Known rows, with every way that one mark hangs from another:
K_209[K_501[K_86 K_546[K_168] K_748]]: [ 0.547,  0.297,  0.555,  1.207, -0.127,  3.722, -0.676, -2.622, -1.204,
 -0.843,  3.085, -0.681,  2.665,  0.208, -1.763, -4.219, -0.871,  2.175,
 -1.342,  1.157, -0.706]
K_748[K_501[K_86 K_236[K_168] K_546]]: [ 0.768,  0.604,  1.443, -2.970, -0.143,  2.461, -2.572, -1.285,  0.184,
  0.652,  1.063, -2.000,  3.589, -0.474, -1.752, -2.033, -1.202,  3.789,
  1.104, -2.045, -2.143]
K_501[K_86 K_748]: [-0.618, -0.147, -0.032,  1.547,  0.268,  1.408,  0.097, -0.413, -1.041,
 -0.047,  1.253, -0.564,  2.942,  0.052, -0.384, -1.590, -1.353,  3.039,
 -0.627,  0.249, -0.589]
K_236[K_168 K_501]: [ 0.639,  0.960,  0.875, -0.749, -0.103, -0.738, -0.043, -0.482,  0.152,
  0.331,  3.778,  0.085,  1.139,  0.084,  0.020,  0.855, -0.143,  1.266,
  0.071,  0.030, -2.435]
K_501[K_209 K_546]: [-0.615,  0.430,  1.724,  0.195, -0.710,  0.566, -2.555, -0.941, -0.160,
 -0.105,  1.047, -0.833,  1.112, -0.027, -1.303,  0.668,  0.029,  0.014,
 -0.620, -0.334,  1.945]
K_236[K_168[K_546]]: [ 0.799,  0.458,  0.439, -1.919,  0.026, -0.407, -0.712, -1.313,  0.737,
  0.423,  1.141, -0.343,  1.017,  1.328,  0.131, -0.399,  0.116, -0.189,
 -1.356, -1.614, -1.519]
K_236[K_501[K_209 K_546]]: [-0.066,  0.854,  2.030,  1.539, -0.823,  0.039, -2.833, -1.127, -0.420,
 -0.675,  3.805, -0.684,  1.113, -0.640, -1.141,  1.481,  0.013,  0.129,
 -0.519,  0.369,  1.344]
K_86[K_501[K_236[K_168] K_546 K_748]]: [ 0.044,  0.425,  1.466, -1.168, -0.059,  1.618, -6.141, -2.894,  0.282,
  0.964,  2.711, -2.787,  4.812,  0.226, -1.037, -0.771, -0.913,  4.581,
  0.800, -0.691, -3.339]
K_86[K_501[K_546 K_748]]: [-0.124, -0.234,  0.566,  1.942, -0.259,  1.386, -4.054, -3.046, -0.149,
  0.520,  3.220, -1.625,  2.334,  0.390, -0.980, -0.759, -0.191,  2.516,
  0.034,  0.878, -0.452]
K_236[K_168 K_501[K_546 K_748]]: [ 0.573,  0.983,  1.633,  1.408, -0.403,  0.490, -1.679, -2.929,  0.356,
  0.654,  5.216, -1.122,  3.982,  0.479, -0.571,  0.002, -0.469,  3.182,
 -0.157,  0.061, -2.349]
K_748[K_501[K_86 K_546]]: [ 0.712,  0.058,  0.510, -0.338, -0.248,  2.228, -0.452, -1.409, -0.208,
  0.138,  1.187, -0.835,  1.219, -0.165, -1.720, -1.683, -0.426,  1.735,
  0.161, -0.526,  0.491]
K_501[K_546]: [ 0.080,  0.141,  0.429, -0.057, -0.460,  0.670, -1.310, -1.286,  0.247,
 -0.003,  0.808, -0.509,  0.922,  0.216, -0.627, -0.447,  0.233, -0.003,
  0.072, -0.568,  0.857]
K_86[K_501]: [-0.084, -0.207, -0.109, -0.224, -0.037,  0.138, -2.063, -0.454, -0.341,
  0.230,  1.510, -0.404, -0.628,  0.000, -0.192,  0.045,  0.104,  0.470,
  0.186,  0.747, -0.837]
K_748[K_501[K_209 K_236]]: [ 0.315,  0.322,  1.757, -0.251, -0.130,  1.069, -3.484,  0.071, -0.082,
  0.045, -1.292, -1.389,  0.427, -1.407, -1.328,  0.672, -0.533,  1.521,
  0.475, -0.678, -0.182]
K_168[K_546]: [ 0.763, -0.056, -0.041, -0.012,  0.046, -0.102, -0.910, -0.839,  0.254,
 -0.454,  0.762, -0.229, -0.428,  1.204,  0.183, -0.050,  0.379, -1.251,
 -1.367, -0.940,  0.315]
K_86[K_501[K_209 K_546]]: [-0.741,  0.232,  1.484, -0.020, -0.764,  0.694, -4.530, -1.515, -0.387,
  0.145,  2.358, -1.280,  0.684, -0.093, -1.609,  0.589,  0.057,  0.459,
 -0.297,  0.463,  1.422]
K_501[K_209 K_748]: [-0.858,  0.344,  1.244,  2.086, -0.186,  0.365, -1.726, -0.990, -0.498,
  0.184,  0.332, -0.871,  2.201, -0.405, -0.637,  0.539, -0.792,  2.041,
 -1.091,  0.509,  0.574]
K_748[K_501[K_209 K_236 K_546]]: [ 0.435,  0.406,  2.301, -0.698, -0.571,  1.711, -4.811, -1.403,  0.222,
  0.097, -0.046, -2.071,  1.419, -0.932, -2.030,  0.283, -0.214,  1.647,
  0.580, -0.963,  0.733]
K_501[K_86 K_236 K_546[K_168] K_748]: [-0.120,  0.316,  0.652,  0.120, -0.348,  3.605, -3.121, -2.558, -0.457,
 -1.003,  1.813, -2.296,  4.706, -0.283, -0.808, -2.425, -1.596,  4.029,
 -0.319, -0.219, -1.771]
K_86[K_501[K_209]]: [-0.807,  0.209,  0.977,  0.241, -0.278,  0.006, -3.253, -0.265, -0.752,
  0.128,  1.649, -0.550, -0.183, -0.398, -0.943,  1.074, -0.275,  0.439,
 -0.372,  0.927,  0.529]

Rows:
[-0.660,  0.451,  2.046, -0.429, -0.555,  1.182, -5.137, -0.560,  0.021,
 -0.450,  0.068, -1.856,  2.311, -0.794, -1.259,  0.472, -0.443,  0.868,
  0.156, -1.183,  1.029] => K_501[K_209 K_236 K_546]
[-0.792,  0.592,  1.286,  1.045, -0.826,  2.983, -1.848, -2.991, -0.954,
 -0.812,  2.767, -1.410,  3.966, -0.089, -1.535, -1.849, -1.416,  3.139,
 -1.836,  0.758,  0.323] => K_501[K_86 K_209 K_546[K_168] K_748]
[-0.502,  0.377,  0.796, -1.079,  0.493,  1.591, -1.951, -0.224, -0.401,
  0.379,  0.818, -1.789,  5.318, -0.322, -0.390, -1.742, -2.110,  4.992,
  0.253, -1.259, -3.271] => K_501[K_86 K_236[K_168] K_748]
[-0.578,  0.700,  1.369,  1.133, -0.294,  0.332, -0.860,  0.784, -1.589,
 -1.019,  3.860, -0.105,  1.227, -1.079, -0.874,  0.758, -1.156,  1.020,
 -0.765,  0.492,  0.692] => K_236[K_501[K_86 K_209]]
[ 1.433,  0.820,  0.905, -0.885, -0.118, -0.904, -0.893, -1.123,  0.557,
 -0.275,  4.431, -0.012,  0.872,  1.208,  0.315,  0.838,  0.252,  0.021,
 -1.332, -0.886, -2.205] => K_236[K_168[K_546] K_501]
[ 0.374,  0.945,  1.250, -1.340, -0.401,  0.867, -0.518, -1.151, -0.356,
 -0.005,  5.415, -0.517,  3.170,  0.134, -0.991, -0.804, -0.848,  2.253,
  0.022, -0.577, -1.493] => K_236[K_168 K_501[K_86 K_546]]
[-1.000,  0.384,  1.564, -0.088, -0.660,  1.236, -1.759, -0.386, -0.971,
 -0.408,  1.406, -0.681,  2.303, -0.270, -1.739, -0.658, -0.813,  1.137,
 -0.780, -0.584,  2.099] => K_501[K_86 K_209 K_546]
[ 0.614,  0.051,  0.920, -0.928, -0.131,  2.829, -3.261, -0.978, -0.174,
 -0.320,  0.382, -1.858,  2.248, -0.726, -1.592, -1.674, -0.959,  2.689,
  1.044, -1.337, -0.349] => K_748[K_501[K_86 K_236 K_546]]
[ 0.403,  0.566,  1.255, -0.514, -0.950,  3.115, -1.171, -2.446, -0.560,
 -0.746,  1.745, -1.100,  1.154, -0.521, -2.221, -1.367, -0.684,  1.932,
 -0.984,  0.464,  0.701] => K_748[K_501[K_86 K_209 K_546[K_168]]]
[ 0.189,  0.043,  1.261, -1.023,  0.273,  2.781, -3.524,  0.284, -1.149,
 -0.875,  1.442, -1.124,  2.170, -0.706, -1.762, -3.039, -0.836,  0.972,
  0.483, -1.199,  0.183] => K_209[K_501[K_86 K_236 K_546]]
[-0.427,  1.197,  2.312, -1.033, -0.808,  0.673, -1.667, -0.737, -0.786,
 -0.243,  5.242, -0.710,  3.550, -0.300, -1.659,  0.195, -1.023,  2.363,
 -0.675, -0.502, -0.214] => K_236[K_168 K_501[K_86 K_209 K_546]]
[ 1.220,  0.770,  2.271, -2.366, -0.139,  0.648, -4.105, -1.142,  0.814,
  0.433,  0.085, -1.680,  1.482,  0.075, -1.127,  0.495, -0.348,  1.432,
 -0.851, -2.151, -1.698] => K_748[K_501[K_209 K_236[K_168[K_546]]]]
[ 0.104, -0.055,  0.648, -1.155,  0.706,  2.005, -2.116,  1.608, -1.540,
 -0.911,  0.262, -0.633,  1.262, -1.027, -1.118, -2.802, -1.152,  0.894,
  0.258, -0.691, -0.675] => K_209[K_501[K_86 K_236]]
[-0.530,  0.880,  2.599, -2.443, -0.551,  0.759, -4.906, -0.971,  0.495,
  0.304,  0.396, -2.135,  3.741, -0.491, -1.407,  0.179, -0.658,  1.927,
  0.261, -1.755, -0.753] => K_501[K_209 K_236[K_168] K_546]
[-0.202,  0.808,  2.263,  3.408, -0.736,  0.645, -3.525, -2.365, -0.588,
 -0.230,  4.846, -1.191,  2.728, -0.422, -1.219,  1.181, -0.534,  2.018,
 -0.873,  0.786,  0.612] => K_236[K_501[K_209 K_546 K_748]]
[-1.378,  0.272,  1.607,  0.953,  0.113,  1.812, -3.761,  0.243, -1.316,
 -0.625,  0.088, -1.874,  4.094, -1.149, -1.106, -0.665, -2.068,  4.040,
 -0.404, -0.647, -0.333] => K_501[K_86 K_209 K_236 K_748]
[ 0.035,  1.287,  2.505, -0.788, -0.801, -0.165, -2.361, -1.499,  0.073,
  0.323,  4.641, -0.816,  2.440, -0.082, -1.293,  1.503, -0.172,  1.159,
 -0.300, -0.352, -0.520] => K_236[K_168 K_501[K_209 K_546]]
[ 0.492,  0.726,  0.602,  2.542, -0.596,  2.781, -0.760, -3.366, -0.893,
 -1.173,  6.148, -0.945,  3.528,  0.114, -0.627, -1.485, -1.096,  3.089,
 -1.023,  1.356, -1.578] => K_236[K_501[K_86 K_546[K_168] K_748]]
[-0.727,  1.071,  2.097,  1.086, -0.121,  0.496, -0.893, -0.450, -1.206,
  0.146,  4.847, -0.860,  4.515, -0.459, -0.973,  0.331, -1.785,  4.185,
 -1.240,  0.254, -1.803] => K_236[K_168 K_501[K_86 K_209 K_748]]
[-0.775,  0.180,  1.699,  2.168, -0.618,  1.185, -5.118, -2.716, -0.569,
  0.385,  2.842, -1.797,  2.490,  0.043, -1.588,  0.175, -0.467,  2.523,
 -0.746,  0.977,  0.491] => K_86[K_501[K_209 K_546 K_748]]
[-0.343,  0.530,  1.228, -3.349, -0.198,  1.830, -2.847, -0.557,  0.033,
  0.081,  1.056, -1.690,  4.498, -0.244, -1.067, -1.782, -1.446,  3.275,
  0.645, -2.115, -1.676] => K_501[K_86 K_236[K_168] K_546]
[ 0.467,  0.413,  0.669, -1.287, -0.567,  2.250, -3.254, -2.068,  0.595,
 -0.978,  0.857, -1.646,  1.866, -0.373, -0.349, -1.216, -0.232,  0.934,
  0.262, -0.249, -1.160] => K_501[K_236 K_546[K_168]]
[-1.264,  0.199,  1.198,  1.681, -0.019,  1.265, -1.338, -0.204, -1.361,
 -0.233,  1.443, -0.851,  3.290, -0.479, -1.138, -0.543, -1.681,  3.185,
 -1.270,  0.288,  0.553] => K_501[K_86 K_209 K_748]
[ 0.651,  0.466,  1.089, -0.657,  0.380,  0.657, -3.673, -1.905,  0.695,
  0.281,  1.096, -1.903,  3.839,  1.014,  0.186, -0.578, -0.743,  2.811,
 -1.031, -2.092, -3.099] => K_501[K_236[K_168[K_546]] K_748]
[ 0.047,  0.284,  1.595,  0.018, -0.618,  2.118, -1.602, -1.093, -0.685,
 -0.060,  1.044, -0.981,  1.489, -0.519, -2.484, -0.793, -0.701,  1.812,
 -0.495, -0.447,  1.901] => K_748[K_501[K_86 K_209 K_546]]
[-1.051,  0.382,  2.010, -0.951, -0.491,  1.922, -4.534,  0.173, -0.888,
 -0.905,  0.710, -1.916,  3.336, -0.983, -1.684, -0.787, -1.303,  2.029,
 -0.035, -1.489,  1.402] => K_501[K_86 K_209 K_236 K_546]
[ 0.148,  0.606,  1.509, -2.788, -0.206,  0.925, -3.601, -1.137,  0.856,
  0.440,  0.253, -1.808,  3.304, -0.018, -0.767, -0.620, -0.370,  1.965,
  0.916, -1.812, -1.882] => K_501[K_236[K_168] K_546]
[-1.227,  0.254,  1.620,  1.712, -0.513,  2.044, -2.514, -1.594, -1.085,
 -0.138,  2.122, -1.382,  4.049, -0.157, -1.753, -0.951, -1.405,  3.187,
 -1.120, -0.249,  1.351] => K_501[K_86 K_209 K_546 K_748]
[-0.132,  0.290,  1.520, -0.594,  0.008,  1.963, -2.948,  0.723, -0.844,
 -0.402, -0.557, -1.413,  1.337, -1.533, -1.628, -0.351, -1.439,  2.486,
  0.262, -0.833,  0.102] => K_748[K_501[K_86 K_209 K_236]]
[ 0.392,  0.810,  2.297, -2.603, -0.127,  0.686, -3.232, -0.381,  0.446,
  0.844, -0.438, -1.754,  1.817, -0.856, -1.427,  0.658, -0.734,  2.726,
  0.683, -1.088, -1.823] => K_748[K_501[K_209 K_236[K_168]]]
[-0.738,  0.292,  2.038, -0.572, -0.538,  1.258, -7.197, -0.953, -0.297,
 -0.246,  1.513, -2.257,  1.967, -0.769, -1.592,  0.680, -0.431,  1.462,
  0.255, -0.337,  0.459] => K_86[K_501[K_209 K_236 K_546]]
[ 0.261,  0.390,  0.838, -1.000,  0.456,  1.474, -3.092, -1.115,  0.041,
 -0.022,  1.639, -1.819,  4.951,  0.858, -0.219, -1.670, -1.631,  3.843,
 -1.155, -2.168, -3.076] => K_501[K_86 K_236[K_168[K_546]] K_748]
[-0.178, -0.079,  1.054,  0.990, -0.032,  1.965, -6.543, -2.478, -0.065,
  0.106,  2.301, -2.591,  3.498, -0.149, -0.901, -0.644, -0.719,  3.380,
  0.827, -0.150, -1.385] => K_86[K_501[K_236 K_546 K_748]]
[-0.087,  0.311,  2.103, -0.711, -0.444,  2.662, -4.296, -0.539, -0.464,
 -0.419,  0.352, -2.044,  2.658, -1.141, -2.322, -0.804, -1.177,  2.749,
  0.464, -1.243,  0.881] => K_748[K_501[K_86 K_209 K_236 K_546]]
[-1.174,  0.381,  2.171,  0.870, -0.357,  2.377, -5.027, -1.264, -0.951,
 -0.593,  1.367, -2.288,  5.219, -0.871, -1.726, -1.129, -1.967,  4.116,
 -0.554, -0.951,  0.485] => K_501[K_86 K_209 K_236 K_546 K_748]
[-0.101,  1.106,  1.494,  0.691, -1.080,  2.117, -1.355, -1.742, -1.121,
 -1.665,  5.286, -0.769,  2.079, -0.598, -1.357, -0.344, -0.875,  1.127,
 -1.150,  0.978,  0.323] => K_236[K_501[K_86 K_209 K_546[K_168]]]
[ 0.017,  0.718,  2.019, -2.716, -0.048,  1.580, -2.557,  0.427, -0.377,
  0.439, -0.122, -1.781,  2.874, -1.263, -1.747, -0.508, -1.596,  3.784,
  0.280, -1.521, -1.477] => K_748[K_501[K_86 K_209 K_236[K_168]]]
